(in the rows, 128 means zero)
Known rows, with every step that occurs:
X, Z, G, N, R, K: [131  89 173 120 139 136 128 128 101  96 105 155 115  96 142 136 132 156
 127 118 181 133 162 103  95 133 243 109 166 163 104 146 110 111 146  86]
C, K: [137 122 143 128 130 158 143 103 116 126 132 144 131 134 119 125 122 129
 128 150 119 131 119 118 107 124 146 139 140 123 118 117 146 112 120 133]
G, Z, X: [166 150 167 156 147 131 135  97 130 101 133 141 126 154 134 133 104 133
 121 121 127 160 141 131 114 131 131 133 113 117 141 152  93 122 151 112]
X, Z, R, K: [145 105 161 138 160 150 141 135 132  99  92 141 126  94 132 142 116 128
 135 114 147 120 132 111 108 134 164 107 143 160 108 123 129 137 126 123]
X, Z: [128 132 125 129 141 117 123 142 127 131 119 132 123 113 135 133 124 135
 131 117 149 105 139 119 123 113 147  98 129 150 123 120 117 146 118 120]
X, Z, R, N, G, K: [136 106 163 104 148 150 139  98 151 107 130 144 125 105 140 122 145  95
 114 112 194  91 161 103 140 144 208  74 161 172  87 142  98 152 115 162]
G, W, R: [128  94 160 146 130 127 133 125 118 122 101 137 147 101 145 100 116 131
 137  95 138 117 126 146 127 134 156 123 130 136 117 154  91 117 120 162]
C, Z, R, N, G, K: [150  99 152 112 123 175 159  65 154 101 151 134 116 132 139 118 126  81
  97 132 186 127 143 134 140 161 207 107 151 143  91 153  94 120 137 178]
R, Z, G, N: [125 139 128 135 110 124 127 106 120 110 129 131 116 135 162 135 135 141
 100 135 150 123 157 108 115 132 176  96 144 176 102 145  85 123 164  87]
K, R, N: [123 129 148 124 116 143 136 128 133  87 149 145 122 128 144 108 122 117
 124 125 159 129 135  94 138 128 192 138 148 119 136 145 110 152 136 132]
X, Z, R, N, G: [131 109 155 111 152 125 133 109 174  96 127 141 129 111 144 146 131 111
 110 110 200  96 162  94 147 147 206  71 138 156 105 145  72 141 116 150]
W, G, N: [118 118 136 129 130 132 109 109 110 116 117 125 128 125 140 174 138 119
 107 130 131 138 149  90 134 157 152 120 131 131 131 149 103 124 169 128]
H, R, Z: [131 119 120 127 113 131 134 146 142 127 111 135 119 128 136 111 112 153
 126 149 139 120 129  88 131 123 147 119 126 181 126 116 133 145 147 103]
G, W: [120 122 136 152 131 142 132 118 137 125 120 133 135 115 137 113 131 120
 123 135 152 129 137 148 124 137 124 132 127 144 123 143 102 127 124 149]
K, R: [133 131 145 125 131 132 125 145 117 116 129 140 117 128 131 104 123 136
 140 112 132 136 123 113 133 118 158 138 138 119 141 133 135 147 135 121]
Z, C, K: [147 111 130 116 106 151 151 101 126 125 112 140 141 149 140  85 122 140
 129 161 121 149 128  97 117 134 156 146 124 102 100 108 139 105 119 124]
W, G, H, R, N: [123  90 141 102 106 113 111 106 118 113 122 139 105 110 106 129 115 121
 122 172 158 127 138  70 158 168 180 138 134 141 127 157 116 146 171 129]
C, K, R, Z: [144 121 154 139 124 171 147 121 110  99 134 147 118 134 136 103 111 147
 126 140 118 124 118  82 112 101 191 130 163 147 118 110 132 146 132 111]
N, G, H, R: [139  98 150  95 113 105 103 124 124 159 132 143 100 115  98 114 137 143
 144 150 163 137 126 110 160 141 177 107 118 127 124 155 137 128 140 113]
Z, R, N, G: [130 104 155 107 134 140 138  96 168  93 137 136 132 122 132 140 134 103
 107 123 177 120 152 105 151 163 190 100 136 131 109 153  85 122 126 158]
C, K, R, N, G, Z: [157 131 179 113 130 186 138  72 119  85 159 164 122 139 142 107 123 122
 107 135 172 140 135  72 142 121 252 113 149 103 122 151  85 122 141 124]
H, R, Z, G: [130 133 122 105 121 117 132 137 137 131 107 139 110 124 129  93 117 160
 121 151 163 124 145 109 123 134 162 124 133 184 113 120 125 139 155  91]
K, R, Z, G, H: [141 126 152 123 105 104 119 125  97 113 136 136  88 124 124  86 119 158
 131 127 140 126 131 117 137 120 203 123 157 153 106 144 106 143 161  81]
G, H, R: [137 104 134 118 100 108 112 137 115 143 122 141 106 120 103 113 122 141
 150 154 144 140 119 111 146 131 155 121 122 145 130 147 154 129 150 103]
X, Z, C, K, R: [151 118 146 121 121 140 141 131 120 110 106 155 126 132 157  77 114 154
 143 131 152 139 134  73 118 108 203 123 136 112 110 101 139 143 117 110]
Z, R: [142 112 138 126 141 124 138 130 147 105 106 127 136 124 125 136 119 118
 128 112 133 130 133 130 134 143 135 116 130 143 123 137 130 118 133 136]
C, K, R: [140 120 157 126 136 162 140 118 106 114 133 153 123 130 118 103 121 135
 138 140 125 140 116 100 116 113 180 148 153 111 131 121 157 129 124 128]
Z, C, K, R, N, G: [142 108 162  97 104 167 145  82 135  99 145 159 130 140 155  71 130 133
 120 151 176 148 143  54 141 143 239 140 141  76 100 128 103 127 118 140]
N, G: [126 123 147 110 143 129 119 117 137 145 138 130 124 125 126 132 143 128
 121 125 150 128 139 130 142 136 149 108 127 117 121 133 112 131 118 134]
K, R, N, G: [123 124 162 104 130 147 125 111 141 104 159 150 116 123 138 111 140 122
 119 123 178 126 144  90 153 136 211 119 146 108 129 149  93 151 128 138]
H, R, N, G: [119 113 142  88 125 135 124 113 161 127 140 149 123 121 128 117 135 128
 119 152 192 121 146  85 152 150 188 115 125 131 126 145 109 137 132 136]
R, N: [121 127 130 127 113 139 136 110 142 101 148 135 131 128 138 130 128 110
 115 143 150 121 140 104 133 138 159 130 136 131 123 139 100 129 132 138]
H, G, N, R, K: [124  66 181 139 113 157 126 138 116 100 130 156 123 104 164 150 128 157
 136 150 157 140 132 115  91 147 232 126 143 150 122 144 126  86 158  92]

Rows:
[142 113 145 115  88 164 155  98 128  79 132 158 138 147 159  67 117 130
 127 157 153 152 134  60 128 134 218 154 148  98 105 121 120 128 132 130]	Z, C, K, R, N
[126  77 187 161 135 159 136 128 117 121 107 157 140  70 168 100 110 148
 148 127 150 118 112 150  84 148 189 146 130 139 107 141 100 100 128 140]	H, G, W, R, K
[124 117 154 104 122 166 132  85 130 130 159 142 122 121 133 107 155 101
 111 140 167 108 147 113 140 146 185 117 157 135  96 140 110 140 120 162]	R, N, G, K
[110 111 143 116 125 152 131 103 169 126 130 155 130 103 137 106 139 119
 115 159 215 121 155 107 145 160 187 119 125 148 120 161  81 131 128 158]	H, R, N, G, W
[127 113 140 113 146 151 122 107  99 142 108 128 117 112 110 118 138 112
 117 133 112 116 141 114 129 152 129 144 153 142 108 123 144 154 147 160]	W, G, K
[118 117 149 132 146 145 124 105 147 144 129 138 129 110 133 116 145 123
 115 126 170 122 148 147 139 147 149 115 128 125 117 149  82 120 112 159]	N, G, W
[126  79 150 125 111 130 128 134 120  98 123 136 130 132 140 148 133 140
 122 114 147 145 143 107 132 131 198 105 145 147 132 157 117 100 151 113]	G, N, R
[149 110 127 134  93 162 157 103 128 113 115 136 136 151 160  85 113 150
 115 162 115 135 131  79 116 126 169 133 135 142  86  91 121 118 126 116]	R, Z, C, K
[143 126 123 118 104 100 132  89 104 136 148 124  89 132 115 108 108 125
 119 152 159 146 127 170 128 145 177 130 133 115 104 152  99  98 159 104]	C, Z, G, H
[122 145 130 125 140 103 116 122 116 120 121 139 119 118 153 144 143 134
 119 119 184 114 163 118 113 128 184  87 141 161 112 150  96 125 147  91]	X, Z, G, N
[135  74 203 163 116 118 136 123 151  87 145 152 120 141 177 153 110 173
 120 140 153 135 154 108  86 146 218 107 136 189 130 151  86 111 171  95]	H, G, N, R, Z, X
[156 123 198 161 146 160 157 101 127  89 144 156 119 145 129 107 101 154
 127 142 111 142 128  88  89 119 180 149 153 138 128 122 128 150 135 120]	C, K, R, Z, X
[137  76 173 119 133 162 143 140 114 104 113 142 125 105 119 120 114 151
 137 129 126 142 127 119 111 136 185 150 155 132 119 123 141 112 127 118]	N, R, K
[132  92 139 101 116 103 104 125 103 142 105 135 100 110  92 125 118 139
 137 155 135 140 130  90 154 156 149 133 122 138 131 142 144 143 166 118]	W, G, H, R
[135 127 136 123 102 102 124 106 102 128 134 124  97 123 121 104 121 147
 120 148 132 118 137 127 130 132 171 113 148 165  90 141  96 127 156  86]	R, Z, G, H
[139  98 149 134 121 125 136 135 113 112 114 127 135 119 154 109 105 152
 128  95 105 104 121 109 131 115 171 110 138 160 109 128  97 131 132 128]	W, R, Z
[141 106 155 113 123 131 139 114  89 129 109 134 122 111 139  70 124 144
 125  97 118  96 136 136 116 127 180 118 168 179  78 128 111 142 138 130]	W, R, Z, G, K
[132 111 146 123 124 137 146 111 158  77 127 137 140 124 136 134 122 102
 112 125 158 124 144 107 140 153 168 119 136 144 116 149 103 123 138 153]	Z, R, N
[147 115 126 121 119 139 148 112 128 122 102 145 137 133 154  95 121 144
 133 148 150 129 138  84 113 120 172 117 129 124  94  96 128 125 111 118]	X, Z, C, K
[139 109 145 119 131 160 132 142 123 130 107 150 122 102 114 116 121 145
 145 157 142 147 119 101 115 138 146 153 128 136 128 121 169 135 137 108]	H, R, K
[152 111 125 132 127 133 156 110 151  97 123 120 119 140 137 139  99 109
 115 125 147 146 124 146 129 143 153 116 124 134 122 140 109 104 144 143]	C, Z, R
[132 121 159 126 121 171 152  99 118  81 149 157 127 132 131 105 118 120
 124 151 148 128 126  81 119 125 213 150 162 116 125 135 128 133 128 138]	C, K, R, N
[152 108 172 149 114 103 130 117 135 122 132 144 105 135 112 117 103 159
 139 162 130 145 130 100 122 136 152 130 125 173 127 146 125 151 158  93]	G, H, R, Z, X
[138 103 129 123  88 116 119 138 119 130 123 136 102 123 119 111 113 155
 137 160 132 128 116  93 146 125 171 105 132 185 117 134 132 145 159  89]	G, H, R, Z
[135 125 142 112 113  90 115 106 100 134 131 131 101 119 104 108 133 134
 134 143 139 134 135 148 131 141 159 129 138 128 105 148 117 114 148 103]	Z, G, H
[122  90 153 130 124 126 148 121 137 107 105 138 121 112 138  83 114 156
 107 130 172 116 162 142 117 142 199 129 162 188 100 135  73 113 142 125]	N, R, Z, G, W
[148  96 166 139 135 157 159  89 103 115 104 142 119  88 148  81  96 134
 126 125 168 144 131 170  93 153 196 160 144 120  93 151  77  90 139 147]	C, Z, G, W, R, K
[158 144 189 139 142 142 133  63 151  90 163 149 125 149 147 134 122 118
 100 129 173 145 162 107 135 149 183 116 125 107 130 170  47 120 148 130]	R, N, G, Z, X
[109 115 154 128 131 159 133  87 160 117 148 143 134 114 148 118 145 104
 103 140 199 115 156 119 140 157 180 112 136 131 112 161  55 123 118 169]	R, N, G, W
[141 116 146 120 108 152 152 109 127  82 125 161 131 130 169  75 113 135
 128 148 175 131 144  48 122 119 238 128 149 118 102 114 110 141 119 122]	X, Z, C, K, R, N
[129 114 164 131 124 145 124 142 111 133 144 153 110 113 145  89 136 135
 148 140 146 118 119 141 108 125 182 139 145 145 121 126 159 145 141 119]	H, G, K, R
[153  66 146 117  92 158 164 116 128  99 105 137 135 150 155  76 101 167
 121 155 123 142 137  72 119 126 218 132 149 151  89  95 121 109 129 112]	N, R, Z, C, K
[118 107 157 124 124 123 146  94 126  97 116 146 144  96 151  81 118 120
 119 115 183 105 153 143 123 157 199 140 147 141 100 168  55 110 129 163]	Z, G, W, R, N
[135  95 140 110 105 113 108 127 107 131 104 129  95 110 112 123 108 152
 123 160 127 126 132  74 153 148 167 122 135 175 117 131 121 156 175 104]	W, G, H, R, Z
[151 113 149 117 110 150 147 117 113 107 118 151 131 146 146  67 117 146
 139 145 131 163 126  81 123 123 185 154 138  93 113 111 147 120 126 117]	Z, C, K, R
[149 134 187 159 143 131 142 128 140  94 140 145 113 142 144 111 108 155
 128 117 119 140 137 102 110 122 156 140 141 147 140 134 109 161 146 114]	K, R, Z, X
[132 126 138 112 126  77 110 121  98 139 126 132  99 107 113 117 127 144
 136 134 167 108 141 137 125 126 178 101 142 151  99 141 107 135 136  90]	X, Z, G, H
[119 135 136 133 139 124 134 111 132 130 113 138 127 112 129  97 135 126
 119 136 173 130 155 167 113 150 138 140 135 142 109 145  91 115 132 137]	Z, G, W
[141 109 129 133 117 145 165  90 163  75 141 126 127 139 152 137  95  92
  99 138 171 142 136 127 132 154 187 121 133 135 115 150  84 105 150 157]	C, Z, R, N
[143  88 141 148  93 135 148 121 129 109  88 129 152 119 193  58 106 151
 126 105 137 124 136 108 136 136 177 120 121 158  89 128  64 122 130 138]	G, W, R, Z, C
[145 119 128 129  87 135 137 144 127 104 115 132 123 149 176  69 112 156
 126 121 129 146 135  73 142 120 178 130 132 136 110 107 109 152 146 100]	K, R, Z, C
[120 118 121 110 108 135 134 129 154 110 130 147 129 123 130 117 123 123
 125 159 172 126 137  87 139 143 165 136 129 145 134 142 125 134 142 128]	H, R, N
